In the rows, zero is written as 128.
Known rows, with every step that occurs
R -> E: [155 109 139 161 129 114 167 147 164 183 124 135 115 146 105 132 155 139
  77 108  94 118 126 169]
E -> R -> Y -> F: [174  71 138 183 102 179 160 150 185 160 145 171 125 166  93 135 130 146
 125 133 116 132 132 173]
H -> F -> Y -> L: [142 107 180 140 134  93 141 179 123 163 124 119 153 170 102 135  97 131
  91  60 125 146 145 166]
L -> Y: [149  71 155 137 126 130 159 147 113 187 115 141 177 163 109 123 177 143
  99 144  85 133 143 168]
F -> T: [138  98 159 130 133 123 159 104 132 145  97 133 130 132 123 133 164 140
  97 123  96 152 128 167]
F -> T -> R: [141 106 155 124 135 124 148 113  71 123  96 128 100  82 124 122 156 139
 135 120  93 195  73 170]
Y -> L: [146 130 151 147 144 102 144 139 133 191 110 149 131 169 102 133 138 127
 125 118 104 164 147 167]
H -> F -> T: [147 109 173 135 133 139 176 145 113 128 102 118 142 141 117 120 179 145
  89  82 124 123 130 166]
E -> R -> Y: [161  38 153 174  90 126 182 145 197 176 127 153 116 155 113 157 137 137
  86 119 110 127 134 174]
R -> E -> F -> H: [169  91 139 175  83  98 154 141 186 145 131 109 117 116 103 151 179 148
  93 168  65 149 137 174]
H -> F -> Y -> R: [141  85 194 139 130 143 171 178  43 153 144 109 152 172 124 121  93 138
 134  75 124 150 126 163]
E -> R -> Y -> L: [158  73 153 179 105  98 158 142 206 182 122 159 116 167 102 164 121 125
 104 118 115 166 150 171]
V -> Y -> R: [137  60 162 148 153 157 185 145  49 152 134 150 145 175 125 114 122 125
 157 139 114 162 131 160]
J -> Y: [133  63 161 126 124 118 163 142 114 190 114 144 118 144 118  92 114 141
 128 118 108  50 160 162]
L -> Y -> F -> T -> R -> E: [159 127 130 147 139 166 123 123  95 108 117 132 145  93  96 102 172 149
 131 150  72 196  83 169]
F -> H: [146  90 160 141 124 123 142 129 124 177 112 136 130 142 119 135 190 138
 105 167  72 170 127 166]
Y -> R -> E -> F: [166 104 144 180 101 129 184 152 115 150 149 116 119 143 106 135 123 147
 154 131  98 148 137 170]
T -> R -> E -> F -> Y: [160  71 143 159  81  78 144 161 130 118 144  99  93  73 102 143  82 145
 111 101  84 161  80 178]
H -> F -> Y -> V: [155  92 182 140 110 115 162 179 115 111 140 107 153 167 104 124 100 159
 159  71 127 164 133 160]
F -> T -> R -> Y -> L: [145  98 140 139 148  96 140 113 129 128  94 138  93 103 116 137 120 124
 107  98 108 235  87 167]
H -> F -> T -> R -> Y: [158  72 154 138 134 138 178 161  99 106 104 117 104 101 119 118 152 145
  80  59 130 168  75 166]
E -> F -> T -> R -> Y -> J: [187  79 122 153  85 125 168 125 141  96 106 117  93  83 113 209  87 151
  97 118 108 215  95 172]
T -> R -> E -> F: [175 102 126 169  89 102 163 167 123 134 133 114  84  78  96 131 136 151
 131 115  89 149  85 176]

Rows
[171  94 131 138 124 136 156 114 120 124  95 133  91 101 124 199  98 140
  77 109 108 226  80 165] : F -> T -> R -> Y -> J
[159 122 143 148 136 176 121 132 113 160 130 150 138 155  99 114 183 149
 144 181  77 175 125 166] : Y -> F -> H
[178  82 129 154 121 142 177 148 172 187 116 147 119 175 111 204  95 140
  49 108 116 158 137 163] : R -> Y -> J
[158 129 155 146 134 125 164 159  96 107 107 104  98  82 113 116 173 144
  93  68 111 157  73 168] : H -> F -> T -> R -> E
[166  48 133 149  95 110 172 127 137  92 112 117  91  72 112 138 126 150
 108 110 106 185  86 174] : E -> F -> T -> R -> Y
[139  85 149 150 155 107 156 146 129 163 116 156 144 172 102 129 128 116
 115 123 113 158 151 162] : V -> Y -> L
[158  60 144 183 111 134 198 158 111 121 154 123 134 148 106 130 112 135
 145 138 108 141 142 163] : V -> Y -> R -> E -> F
[161  58 133 144 131 125 169 159 106 163 119 143  87 115 113 123 128 139
 100  95 109 170  74 165] : T -> R -> Y
[149  74 153 166  95 119 184 151 109 153 147 118 111 133 111 102  81 146
 173 130 108  72 168 166] : J -> Y -> R -> E -> F
[133  88 160 149 136 131 174 142  90 182 137 133 110 151 123  91  93 135
 153 119 104  82 153 162] : J -> Y -> R -> E
[143  80 162 131 117 116 161 139 121 146 123 139 124 151 108  92 101 154
 214 126 114 104 165 158] : J -> Y -> V
[149  64 151 173 112 129 191 117 121  79 134 113 136 127 117 136 122 135
 134 141 105 167 140 166] : V -> Y -> R -> E -> F -> T
[155  86 152 146  91 111 169 114 150 115 111 118 131 113 109 141 152 150
 116 134 100 141 143 173] : E -> F -> T
[154  81 134 154 152 188 157 154 107 138 138 167 149 173  91 100 138 139
 138 139 115 125 134 161] : V -> Y -> F
[147 119 142 143 134 110 149 116 113 121 103 119  87  73 118 125 157 138
 104 108  84 186  70 171] : F -> T -> R -> E
[136  88 170 154 129 116 158 138 103 161 147 116 127 154 125 139  77 130
 112 105  91 172 118 168] : F -> Y -> R -> E
[152  85 137 154 142 103 161 146 179 189 113 153 121 177 102 141 120 127
  79  95 118 166 144 164] : R -> Y -> L
[155 108 152 170 103 124 179 112 125 107 131 105 120 119 115 140 130 144
 142 134  95 174 134 170] : Y -> R -> E -> F -> T
[142  74 150 167 150 146 187 147  92 149 143 139 134 166 120 121 124 123
 126 126 109 152 128 159] : V -> Y -> R -> E
[164  82 132 154 108  85 151 124 148  99 106 122  95  85 103 146 111 138
 127 108 111 225 102 172] : E -> F -> T -> R -> Y -> L
[134  98 167 135 133  77 124 135 141 176 119 133 138 162 108 147  83 122
 101 104  99 175 141 168] : F -> Y -> L
